Each row was made from one small tree. The marks that hang from a mark follow it in brackets, in alphabetical order. Every link used is in the known rows. Write each row's tree.
Known rows:
mapa(boleb dirafe(nenoge) kamat(sofuzi)): [  8.6  21.1  24.9 -17.0  15.2   9.4  29.3   3.3   5.2 -27.2 -13.0   3.1
  -0.6  12.9  22.9  15.3  18.2   4.5  -4.5]
ketid(nenoge(dirafe(mapa(boleb)))): [ 25.2  -3.0 -16.7   6.3 -18.0   9.1  37.0 -13.1   5.6 -19.0  -6.3  12.7
  -5.0  27.0  20.6  -3.2  22.1  16.2  15.3]
nomorad(ketid(nenoge(dirafe(mapa(boleb kamat(sofuzi)))))): [ 27.4   2.5  -9.8   4.3 -23.7  19.5  64.3   1.1   3.9 -35.9   0.0  10.1
 -17.6  10.3   2.0   0.9  47.1  15.5  14.8]
dirafe(mapa nenoge(ketid)): [ 11.4  20.2   8.6   5.1   2.2  22.3  20.9 -14.2   5.6  -7.8 -22.7  13.0
   4.3  18.9  16.9 -12.8  23.1  -5.9  13.1]
nomorad(ketid): [  4.8  -6.1  -2.0  11.9  -0.7   7.2  10.9   9.9  -5.0  -0.1 -12.3   1.1
   0.2  -0.8 -12.0  -5.7  14.7  -7.1   7.4]
nenoge(dirafe(mapa(boleb(belo) kamat(sofuzi))) ketid): [ 13.5  32.3 -34.3 -16.8 -15.5  24.8  58.8  -5.6   6.5 -25.0   1.6  -1.1
 -24.1  15.6  23.5  16.2  46.8  16.9   3.9]
nomorad(ketid(nenoge(dirafe(mapa(boleb(belo) kamat(sofuzi)))))): [ 28.2  13.1 -31.7  -6.4 -17.5  26.5  71.6   5.7   4.9 -35.0  -2.7   2.6
 -26.1  21.9  -0.5  12.8  55.6  19.4  14.7]
ketid(nenoge(dirafe(mapa(boleb(belo))))): [ 25.9   7.3 -37.0  -4.7 -11.9  15.4  44.4  -9.3   7.6 -18.1  -8.5   6.2
 -13.1  38.4  17.8   8.9  31.4  18.4  14.8]
boleb(belo(nimaz)): [ -3.0  17.2 -37.8 -20.9   8.5   6.7   9.8   7.3  10.5   6.3  -6.3  -7.0
 -14.0  25.7 -10.0  21.0  13.7   2.7   4.0]
boleb(belo(nimaz) mapa(dirafe(nenoge(ketid)) kamat)): [  8.8  63.9  -6.2 -37.3  29.9  22.6  35.1  -1.6  -3.3   7.5 -43.4 -12.9
   7.0  42.4   8.1  30.0  42.8   4.9   7.2]
ketid(nenoge(dirafe(mapa(boleb kamat(sofuzi))))): [ 22.1   8.9  -8.5  -8.0 -22.4  11.8  53.0  -9.1   7.8 -36.3  11.9   9.5
 -19.0  10.5  14.0   6.6  32.2  22.3   7.5]
nimaz(belo): [  3.8   1.9 -17.3  -9.5   2.3  -5.1   3.0  -0.8  -2.4   4.2  -9.3  -3.4
  -5.2  16.1  -2.4   3.9  10.6  -9.8   1.0]
nomorad(ketid(nenoge(dirafe))): [ 32.4 -11.1 -10.7  26.5  -3.4  17.6  31.5  -1.0  -1.9  -8.0 -14.8   7.8
  -0.4  12.2  -6.6  -5.5   8.7   6.0  18.7]
mapa(boleb(belo(nimaz)) kamat(sofuzi)): [ -8.6  27.0 -43.6 -39.0   4.4  10.8  32.5  15.8  15.1 -12.0   7.3 -11.4
 -32.9  17.0  -0.5  31.5  32.1  13.3  -3.2]
nomorad(ketid(nenoge(dirafe(mapa(boleb(belo) kamat))))): [ 27.3  12.9 -39.0  -7.7 -18.6  23.9  64.3  -0.7   1.7 -18.9 -11.3   8.7
 -12.5  26.6   5.3  11.0  52.7  15.5  16.0]
nenoge(dirafe(mapa) ketid): [ 18.1  12.0  -8.1  11.2 -16.7  14.0  28.9 -17.5   1.8  -8.1 -10.3  10.6
   2.7  12.1  17.8  -6.1  21.2   2.3  12.0]
sofuzi(kamat): [  4.2   3.3  -3.7  15.1  -1.2   1.6   3.3   8.0   0.0 -17.0   4.4  -4.4
  -7.2  -6.5   4.8   4.2   2.8  10.6  -1.6]
boleb(belo(nimaz) mapa(kamat)): [ -8.4  41.5 -30.5 -48.4   5.5   3.0  20.5   8.0   0.0  12.8  -4.4 -19.4
 -10.2  23.9 -11.7  35.4  36.9  14.0  -1.0]
dirafe(mapa(boleb(belo(nimaz)) kamat) nenoge): [ -1.1  35.1 -38.2 -44.3   0.6  15.8  38.9   0.4  21.0  -7.3 -12.1   7.6
 -11.7  42.3  17.9  27.2  47.9   7.3   6.8]
boleb(belo mapa): [ -0.7  23.3 -12.5 -22.0   8.2   1.8   9.5   6.0  -8.4   8.9  -8.6 -21.4
  -4.1  20.8  -5.3  18.3  24.9  10.8   0.4]

Which tree is each row?
[  9.6  39.3 -51.7 -27.1 -12.8  23.9  60.8  -2.1  16.3 -19.9  -2.6  -1.0
 -30.0  29.0  16.6  24.7  52.2  15.7   8.5] | nenoge(dirafe(mapa(boleb(belo(nimaz)) kamat(sofuzi))) ketid)
[ 10.4  40.7   0.4 -31.7  29.8   7.3  19.0   4.4   1.3   4.5 -40.3 -14.0
   8.9  55.8   2.5  31.7  28.4   4.6   8.2] | boleb(belo(nimaz) mapa(dirafe(nenoge)))
[ 29.1  -1.7  -2.9   9.4 -18.2   8.0  30.8 -17.1   4.3 -18.4  -1.9  14.0
   1.1  18.8   4.9  -3.9  13.8  11.6  15.2] | ketid(nenoge(dirafe(mapa)))
[  8.8  10.7 -17.1 -17.4 -26.8   1.5  36.4 -11.0   6.4 -13.7   7.4  11.9
  -0.5  10.8  26.9  13.0  30.0  13.0   1.9] | nenoge(dirafe(mapa(boleb kamat)))
[  9.5  31.9   4.5 -27.5  21.1  16.2  36.8   7.0   7.9 -26.3 -14.7  -3.5
  -8.5  24.1  19.8  27.2  27.1   8.3  -4.3] | mapa(boleb(belo) dirafe(nenoge) kamat(sofuzi))
[ 10.3  35.8  45.4 -25.1  17.9   4.2  25.1   1.3  -6.1 -19.0 -15.0 -10.5
   9.2  14.2   5.5  20.4  25.1   8.9  -3.4] | boleb(mapa(dirafe(nenoge) kamat(sofuzi)))
[ 11.7  43.3  -1.5 -17.5  25.9  30.5  44.1   2.4   3.9 -22.0 -27.6  -4.8
 -11.7  22.2  25.9  17.2  33.6   4.2  -0.4] | mapa(boleb(belo) dirafe(nenoge(ketid)) kamat(sofuzi))
[ 30.2   1.3 -37.7   7.1 -13.3  22.9  55.7   1.7   2.1 -17.2 -21.7   7.0
 -12.6  38.6   5.3   3.0  46.1  12.2  21.6] | nomorad(ketid(nenoge(dirafe(mapa(boleb(belo))))))
[  7.9  52.8   7.6 -46.1  26.0  11.0  35.0   8.5   5.5 -12.3 -22.1 -17.4
  -4.5  38.9  -3.9  41.4  38.6  11.5   0.1] | boleb(belo(nimaz) mapa(dirafe(nenoge) kamat(sofuzi)))
[ -1.3  15.1   6.9 -18.3   1.8  -2.4  18.2   0.8  -7.2  -8.7 -10.9   1.9
   6.7   4.5  18.0  12.3  16.8   2.5  -8.3] | mapa(boleb dirafe kamat)
[ 21.3   7.8 -17.7  -9.3 -23.0   9.7  45.3 -14.7   5.7 -20.0   3.2  14.6
  -5.3  16.5  20.1   5.2  29.7  18.4   9.8] | ketid(nenoge(dirafe(mapa(boleb kamat))))
[ 10.9  33.1  19.2  -7.5  20.5  24.2  36.4  -1.4   2.6 -23.5 -25.0   2.1
  -3.9  11.0  28.5   4.9  24.4   1.1  -0.3] | mapa(boleb dirafe(nenoge(ketid)) kamat(sofuzi))
[  6.9  20.6  21.2 -18.3  -7.0  10.8  30.1  -5.6  11.8 -30.1   7.7   9.9
  -5.6   4.4   5.1   7.6  27.1   4.1   1.6] | dirafe(mapa(kamat(sofuzi)) nenoge)
[ 23.3  19.2 -57.4 -18.3 -16.3  23.7  66.3   3.5  10.2 -13.8 -16.6   8.7
 -18.3  41.0  -1.8  19.8  58.1  15.5  20.5] | nomorad(ketid(nenoge(dirafe(mapa(boleb(belo(nimaz)) kamat)))))
[ 11.4  21.8 -22.5  -7.3 -21.6  15.5  43.5 -15.6   2.6  -9.3  -5.0  11.3
  -3.0   9.3  32.4   2.5  36.7  10.0   6.3] | nenoge(dirafe(mapa(boleb kamat)) ketid)
[  7.4  18.9  -3.7   1.7   2.9  22.4  27.7 -10.6   7.0  -8.3 -28.3  12.3
  -2.5  27.0  31.2 -12.5  32.8  -1.4  12.6] | dirafe(mapa(boleb) nenoge(ketid))
[  5.5  19.9  12.9 -18.9  -8.5   8.5  23.1 -11.3   8.3 -13.6  -0.4  15.5
   7.5   9.1  11.8   5.4  25.0   0.8   3.4] | dirafe(mapa(kamat) nenoge)
[ 26.5   1.5 -19.4   3.1 -24.2  17.4  56.8  -4.3  -0.2 -19.8 -10.2  15.4
  -3.8  16.4   8.2  -0.7  44.2  13.0  16.6] | nomorad(ketid(nenoge(dirafe(mapa(boleb kamat)))))
